Known rows, with every step that occurs
T F W X: 2.22 1.22 0.76 -2.90 -3.34 4.33 -1.47 -1.26 1.97 -0.53 -1.38 2.60 -1.46
 -1.25 -0.39 0.01 -2.13 3.25 -1.15 -1.42 -1.24 -2.35 1.51 2.92 3.67
V F W X: 3.66 0.50 -0.78 -3.33 -2.00 4.29 -1.58 -2.06 0.42 -1.05 -3.04 0.84 -0.19
 -1.74 -1.80 -0.50 -2.25 1.62 -0.91 -0.63 -0.67 -1.75 1.03 0.01 1.67
D T X V: -3.76 -1.30 -0.17 -1.08 -2.56 1.84 -2.88 0.38 -2.02 -0.35 3.39 1.55
 -1.93 1.59 -1.06 0.49 -1.48 0.79 -1.02 2.37 -0.30 5.25 2.32 1.60 -0.73
Q X V F: 1.55 -3.11 -3.50 -0.20 -0.75 2.34 1.91 0.49 -4.15 -0.50 -3.07 -0.41 2.46
 0.78 -3.38 -0.01 -2.10 1.01 0.58 3.30 2.98 3.30 -4.56 -0.11 -1.99
F W: 1.21 1.87 0.19 -2.59 1.76 0.08 -1.46 -0.94 1.16 -4.21 -1.25 1.06 -0.89
 1.02 -0.78 1.46 0.11 3.55 -1.01 -1.73 0.99 -0.97 1.03 -0.71 -0.43
D T F: 0.71 0.44 -1.61 1.27 0.43 1.26 0.51 1.98 3.86 -1.29 0.58 2.16 0.02 -1.09
 -0.27 0.33 -3.58 3.25 -0.93 1.00 -2.93 -0.81 -1.96 3.37 4.11
T X V: -4.24 -1.11 0.65 -0.96 -4.07 2.17 -2.43 0.03 -3.30 0.83 2.89 1.94 -2.11
 2.43 -0.92 0.68 -0.22 0.36 0.12 1.82 0.75 4.97 1.20 2.56 -1.33
Q X T Z J: -0.37 -2.65 1.94 -3.00 -0.71 -2.84 1.90 3.44 -2.55 -0.61 4.48 2.38 2.42
 -1.07 -2.30 1.64 -1.70 2.21 -1.93 2.80 4.19 4.06 1.48 -0.66 2.05
D T X V F: 0.39 -1.74 -3.87 -0.03 -0.68 2.84 -1.15 0.17 -2.62 -0.93 -1.17 0.19 1.12
 0.34 -3.87 -0.17 -3.17 -0.31 0.73 3.51 -0.41 3.71 -2.82 -0.04 -1.54
Z J X W: -0.34 -0.38 0.00 -2.46 -2.69 -1.91 3.47 2.75 2.47 3.52 3.41 1.08 4.30
 2.07 -2.40 5.35 -2.53 0.89 -1.69 3.52 4.23 1.97 1.81 0.82 1.97
D T: 0.97 -0.32 -1.65 -0.31 2.95 -0.42 -0.90 0.59 2.62 -2.45 0.94 -0.72 0.31
 -1.76 0.00 -0.34 -2.61 1.10 -2.58 0.97 -2.11 0.64 2.38 -2.01 1.22
X T Z: -1.02 -2.37 0.39 -2.14 1.25 -0.38 0.74 0.83 -0.91 -2.45 1.45 1.19 1.28
 -2.56 -2.68 0.55 -1.31 1.56 1.52 1.14 0.30 2.07 1.04 -0.36 2.81
Z T F: -1.07 -0.78 -0.21 2.43 -1.94 2.03 0.02 2.32 1.52 1.55 0.47 1.16 -1.11
 2.01 0.59 2.40 -0.07 2.14 -0.41 0.08 -3.07 -0.06 -2.14 4.25 4.78
V F W X T: 2.33 -1.68 -2.07 -1.48 1.18 3.32 -0.48 0.97 0.80 -1.91 1.37 2.61 0.58
 -2.98 0.03 0.49 -1.23 1.00 -0.96 1.47 -2.09 -0.77 -0.70 -1.01 0.64
F W X T: 1.26 -1.40 -0.73 -1.72 0.83 2.85 -0.84 1.04 1.19 -1.63 2.53 2.91 -0.22
 -2.74 0.98 0.63 -0.41 1.32 -1.53 0.86 -2.00 -0.81 0.89 -0.59 1.02
T F: 0.05 0.73 -0.42 1.52 -1.75 1.70 1.12 1.45 1.95 0.38 -0.03 2.62 -0.18
 0.17 -0.35 0.59 -1.77 2.49 0.88 0.32 -1.44 -1.25 -3.62 4.82 3.24
F Q X T Z: -1.11 -3.55 1.41 -3.13 0.30 0.07 1.03 0.92 -2.37 -3.40 1.07 0.30 2.29
 -1.43 -3.08 0.26 -1.39 3.32 1.28 1.30 1.44 2.44 -0.84 -1.07 2.98
T Z: -0.75 -0.93 1.39 -2.81 -0.55 -0.67 0.32 -0.81 -1.22 -1.62 -1.03 -0.22
 0.70 -1.29 -3.55 0.01 -1.62 1.66 1.83 -0.19 1.40 1.76 2.02 0.36 3.15
X T: -0.24 -2.05 -1.50 0.77 2.59 0.37 0.57 2.35 0.56 -1.09 3.50 2.02 0.71
 -1.82 1.19 0.85 0.37 -0.09 -0.36 1.82 -1.47 0.36 -1.37 -0.97 -0.50
T X V F: 0.08 -1.51 -3.24 0.00 -1.73 3.09 -0.79 -0.11 -3.51 -0.17 -1.57 0.39 0.98
 0.88 -3.86 -0.13 -2.25 -0.72 1.62 3.11 0.18 3.53 -3.66 0.62 -1.97
D T Z J: 0.10 -0.49 1.63 -2.78 -0.27 -3.05 0.41 2.42 -0.91 -1.18 3.83 1.32 1.38
 -1.38 -2.71 1.53 -2.88 2.01 -2.82 2.65 2.94 3.32 3.76 -1.39 2.64
W X T Z: -0.35 -2.56 0.91 -2.95 -0.48 1.31 0.26 0.15 -0.78 -1.35 1.20 1.50 0.91
 -3.58 -2.60 -0.09 -1.96 1.34 0.99 0.95 -0.29 1.54 2.27 0.16 3.98
W X V: -1.44 -0.80 0.31 -0.78 -4.68 4.07 -1.08 -0.30 -2.99 2.03 1.78 1.57 -2.39
 0.32 0.40 0.75 -0.36 0.74 -1.46 2.58 1.86 2.33 2.54 1.76 -0.30
J X: -1.27 0.80 0.12 -1.04 -4.00 0.48 -0.02 0.61 1.35 2.24 -0.39 0.04 3.82
 2.17 0.61 2.18 -0.95 -1.11 1.23 2.05 0.42 1.31 1.83 1.17 1.69
D T Z J X V: -3.02 -0.13 0.43 -1.64 -4.71 0.41 -0.28 2.30 -2.40 1.13 3.77 1.80 1.58
 2.28 -0.72 3.89 -1.77 1.43 -1.54 5.54 4.07 5.74 4.23 0.96 0.53
Q F W X V: -0.42 -0.08 -1.27 -1.47 -4.05 4.96 -1.91 -1.47 -1.71 -0.25 -0.07 1.33
 -1.76 0.75 -0.57 2.10 0.46 2.62 -1.66 1.37 2.10 2.08 2.39 1.07 -0.54

Rows
-0.24 -2.03 1.79 -1.30 -2.89 1.49 1.15 0.93 -2.11 -1.89 -0.80 -0.57 2.16
 2.41 -0.95 -0.28 -0.98 4.80 -0.18 0.57 1.61 0.27 -5.62 0.93 1.87 -> T F Q X
1.67 0.55 0.95 -2.37 -3.44 4.47 -1.98 -0.90 1.74 0.03 -1.14 1.81 -1.94
 -0.37 0.03 0.88 -1.31 3.12 -1.73 -1.43 -1.94 -1.77 2.15 2.70 4.44 -> Z T F W X
0.52 -0.89 -1.07 1.12 -1.73 3.69 1.00 2.46 2.43 0.57 2.16 4.29 -0.11
 -2.11 0.71 0.55 -2.12 2.11 0.15 1.43 -3.07 -1.49 -3.31 4.59 4.15 -> W X T F
-1.02 2.70 1.44 1.51 -3.01 3.14 -1.80 0.73 -0.70 -2.53 1.41 0.10 -0.69
 2.26 -0.55 1.34 -0.04 3.49 0.81 1.88 -1.84 -3.02 -6.03 0.57 1.64 -> T F Q
3.44 1.36 -2.40 -2.16 2.50 1.10 -0.77 -1.08 0.33 -4.71 -3.79 0.44 0.86
 0.50 -2.95 1.10 -1.39 2.96 0.04 -0.44 0.74 -0.88 -2.10 -1.44 -1.16 -> V F W
1.99 -1.35 -3.47 0.13 -2.18 4.42 0.19 -0.43 -3.26 0.69 -2.32 0.12 0.67
 -0.61 -2.89 -0.09 -2.37 -0.36 0.48 3.63 1.04 1.67 -2.57 0.10 -1.19 -> W X V F
0.16 -2.94 0.59 -2.76 -0.67 -0.56 3.56 1.07 0.02 -0.09 1.17 -1.18 2.91
 1.96 -3.29 2.54 -1.65 4.05 -1.60 1.25 4.12 0.84 -2.80 -0.69 1.09 -> F Q X W
0.55 -0.92 -2.90 -0.70 -2.98 1.99 0.99 1.27 -3.58 0.54 -1.24 0.43 3.44
 1.12 -4.11 2.25 -2.85 -0.01 1.21 5.46 3.21 4.08 -1.86 0.09 -0.53 -> T Z J X V F
-0.61 -0.77 0.42 -3.40 -2.83 -2.12 3.58 2.43 2.00 2.91 3.05 0.96 4.62
 1.66 -3.57 5.24 -2.98 1.44 -1.04 3.48 4.67 2.56 2.54 0.96 3.06 -> T Z J X W
-5.07 -2.13 0.89 -0.21 -4.18 2.29 -3.21 0.57 -3.61 1.66 3.35 0.90 -2.64
 3.69 -0.37 2.00 0.95 0.12 -0.72 1.63 -0.43 5.86 2.23 2.22 -0.27 -> Z T X V
-1.53 0.27 -0.42 0.94 -3.11 4.30 -3.67 0.05 -4.64 -2.27 0.74 -2.11 -0.32
 3.70 -2.65 1.74 0.38 1.16 0.67 3.81 -1.53 0.96 -5.40 -2.59 -1.23 -> Z T X V F Q
1.62 0.68 -2.66 -2.71 1.55 1.98 -2.33 -0.82 -0.40 -5.13 -1.92 1.10 -0.11
 1.13 -3.53 1.32 -2.47 3.43 -0.73 0.78 0.43 1.71 -0.78 -0.85 -1.33 -> D T X V F W
1.80 2.24 -0.99 -1.77 1.91 1.03 -1.15 0.46 3.75 -5.19 -0.85 2.54 -0.89
 0.29 -0.95 1.77 -2.38 5.87 -1.57 -1.09 -1.03 -1.56 -0.37 1.68 2.41 -> D T F W
-1.44 0.60 1.83 -2.87 -5.18 -1.50 0.55 2.10 -0.23 2.27 1.92 1.21 4.72
 1.78 -1.38 3.38 -2.02 -0.18 0.15 3.54 3.13 3.56 3.73 0.96 3.12 -> T Z J X
1.15 -2.23 -0.39 -3.70 0.44 1.88 0.12 -0.13 -0.81 -3.11 -0.50 1.49 1.40
 -3.41 -3.94 0.28 -2.59 2.26 1.22 0.99 -0.10 1.21 1.06 -0.40 3.51 -> V F W X T Z
-0.83 0.21 0.36 -1.98 -3.88 4.12 -1.73 -0.69 -2.46 -0.09 1.20 2.08 -2.71
 0.82 0.01 1.45 -0.34 2.55 -1.90 1.65 2.33 1.84 3.13 1.47 -0.51 -> F W X V
0.90 1.87 -0.30 -1.86 -0.10 0.79 -0.24 2.41 2.76 -3.41 1.60 4.49 0.91
 1.12 -0.36 3.68 -1.41 4.99 -1.09 0.87 0.32 -0.65 -1.11 2.39 2.13 -> Z J X T F W
-3.10 -2.60 1.12 0.08 -4.27 2.80 -0.06 1.71 -4.87 -0.35 1.83 0.08 -0.75
 4.28 -0.14 2.32 0.71 4.27 -1.47 2.96 3.02 3.87 -2.44 1.40 0.03 -> Z T F Q X V
-0.08 1.45 -1.02 1.15 -2.07 4.00 -2.17 -0.13 -4.42 -2.97 0.01 -1.85 0.24
 2.41 -2.54 1.32 -0.14 1.64 0.79 4.34 0.26 -0.62 -6.23 -3.14 -2.29 -> X V F Q
-2.60 -2.12 1.19 -0.94 -3.56 2.17 0.03 0.83 -5.26 -0.99 1.57 -0.13 -0.18
 3.32 -0.41 1.18 0.47 3.57 -1.19 3.07 4.24 3.71 -1.83 0.11 -1.83 -> F Q X V
-0.63 -1.90 2.59 -2.91 -1.32 -2.14 0.99 3.28 -3.25 -1.53 4.99 1.83 2.17
 -0.34 -2.46 1.90 -1.32 2.82 -1.96 3.38 3.86 3.34 0.27 -1.63 1.87 -> F Q X T Z J
2.18 0.94 1.07 -3.63 -2.46 3.51 -1.99 -1.97 0.95 -0.72 -1.31 1.28 -1.35
 -1.38 -0.18 -0.25 -1.31 2.04 -1.53 -1.50 -0.56 -1.83 3.29 0.61 2.12 -> F W X
-2.52 -1.85 1.00 -0.39 -4.19 2.75 0.46 1.42 -4.63 -0.93 1.50 0.84 -0.32
 3.45 -0.54 1.53 -0.07 4.44 -0.89 3.06 3.81 3.25 -3.06 1.71 -0.71 -> T F Q X V
-2.02 -3.20 0.30 -1.12 -2.72 1.13 1.33 0.94 -4.28 0.30 0.85 0.79 0.06
 2.30 -0.25 0.81 -0.09 2.70 -1.25 2.26 4.67 4.71 -0.11 1.39 -1.52 -> Q X V
0.82 -0.73 -3.82 0.48 -2.35 2.92 0.58 0.53 -2.68 0.70 -2.39 -0.03 3.08
 1.42 -2.77 1.62 -2.23 -0.70 1.52 4.72 1.78 2.87 -3.00 0.18 -1.55 -> J X V F
0.67 -2.27 -0.79 -0.45 -0.02 2.86 -0.07 1.43 0.66 0.42 3.21 2.42 0.14
 -3.21 1.44 -0.14 -0.53 -0.40 -1.05 1.67 -2.37 -0.40 0.35 -0.25 1.22 -> W X T
-0.27 -2.43 2.10 -2.04 -2.09 0.70 0.60 0.25 -3.10 -1.97 -0.74 -1.93 2.21
 2.35 -0.76 -0.59 -0.18 3.59 -0.57 0.50 2.32 0.89 -3.81 -1.38 0.26 -> F Q X
1.01 1.57 -0.89 0.93 -1.01 3.05 -2.00 -0.39 -2.79 -3.21 -1.05 -2.45 1.17
 1.50 -2.54 0.54 -0.36 1.12 1.25 2.96 -1.03 -2.09 -6.62 -3.60 -1.27 -> V F Q
0.42 1.22 -0.66 0.56 -3.33 5.09 -2.49 -0.57 -4.31 -2.28 -0.05 -1.65
 -0.01 1.74 -2.37 0.89 -0.55 1.49 0.49 4.19 -0.09 -0.93 -5.39 -2.75
 -1.45 -> W X V F Q
-0.46 -0.69 -0.69 -2.08 -2.05 -0.82 3.16 1.39 3.09 2.93 1.42 0.20 3.99
 1.91 -2.27 4.41 -2.22 0.75 -0.35 2.35 2.69 1.03 1.26 1.08 2.03 -> J X W
1.26 0.73 -2.13 -2.60 0.47 2.20 -1.97 -1.00 -1.27 -4.31 -2.42 1.37 -0.15
 1.67 -3.44 1.41 -1.47 3.14 0.07 0.47 1.12 1.54 -1.56 -0.16 -1.80 -> T X V F W
-1.06 -1.39 -1.35 0.05 -0.21 0.72 0.54 2.78 1.48 0.45 3.24 2.04 3.40
 -0.27 1.60 2.39 -0.28 -0.87 0.50 3.23 -1.32 1.36 -0.05 -0.06 0.65 -> J X T
0.60 -3.98 -1.32 -0.33 1.45 1.50 1.34 2.51 -2.04 -2.82 1.77 0.43 3.09
 -0.47 -0.46 0.21 -0.43 2.11 -0.31 2.74 -0.02 1.00 -5.57 -2.36 -0.64 -> V F Q X T
1.24 -3.19 -0.59 -2.50 -0.34 -0.03 3.89 1.11 -0.45 -0.30 -0.07 -1.56
 3.75 1.75 -4.35 2.30 -2.43 3.69 -1.05 1.94 3.96 0.78 -4.29 -1.15 0.81 -> V F Q X W
1.31 2.40 -0.06 -1.59 0.45 1.21 -0.65 0.13 2.48 -4.04 -1.34 2.97 -0.96
 1.13 -0.97 1.93 -1.10 5.36 -0.36 -1.58 -0.07 -1.84 -1.47 2.69 1.85 -> T F W
-1.58 -1.99 0.44 -2.66 -0.74 -0.15 0.74 1.14 -0.23 -1.37 1.20 1.17 3.16
 -1.50 -2.52 1.64 -1.70 1.07 2.13 2.03 0.49 2.73 1.99 0.19 3.69 -> J X T Z
0.54 -2.28 -0.85 -3.30 -0.06 2.22 -0.37 -0.89 0.30 -3.05 -0.44 1.03 1.57
 -3.23 -3.36 1.01 -1.17 2.75 0.99 0.08 -0.13 1.44 2.01 -0.34 3.85 -> Q F W X T Z
1.20 1.43 -0.78 -1.22 1.73 1.48 -0.39 1.29 2.74 -4.53 0.41 3.92 -0.64
 0.25 -0.42 2.37 -0.92 5.34 -0.56 -0.71 -0.88 -1.71 -2.16 2.18 1.66 -> X T F W
-1.02 -1.24 -0.66 -0.25 -0.84 -0.40 0.86 4.09 0.84 1.00 5.16 2.98 3.76
 -0.12 1.46 3.18 -0.47 -0.68 -0.86 4.33 0.20 2.20 0.56 -0.47 0.61 -> Z J X T
1.72 -1.65 -2.39 -1.09 0.70 3.71 -1.00 0.24 1.94 -1.88 1.32 2.21 0.73
 -2.74 0.48 1.18 0.23 1.39 -1.24 0.45 -2.15 -0.60 0.22 -0.92 0.94 -> Q F W X T
-1.11 1.70 0.71 1.86 -1.70 3.35 -1.60 1.92 -0.42 -3.07 3.10 1.11 -0.33
 1.38 -0.03 1.73 0.13 3.40 0.55 2.78 -2.61 -2.85 -6.72 0.10 1.44 -> X T F Q
1.23 -2.67 0.24 -1.60 -1.54 1.47 1.06 0.17 -3.64 -2.40 -2.43 -2.33 3.39
 1.97 -2.38 -0.85 -1.24 3.11 0.17 1.32 2.15 0.97 -6.03 -1.94 -0.15 -> V F Q X
-2.30 -2.98 0.26 -2.08 -1.36 -0.37 0.37 0.94 1.62 2.60 3.02 -0.19 0.43
 2.39 -3.24 3.26 -1.15 0.59 -1.04 -0.08 -0.54 2.94 1.29 1.41 2.69 -> Z T X W
-0.70 0.99 -1.10 0.38 -1.93 3.96 -3.55 -0.15 -3.54 -3.63 0.72 -1.74 0.34
 2.19 -3.06 0.72 -1.39 1.66 0.44 4.23 -1.36 0.53 -5.25 -3.02 -1.53 -> D T X V F Q
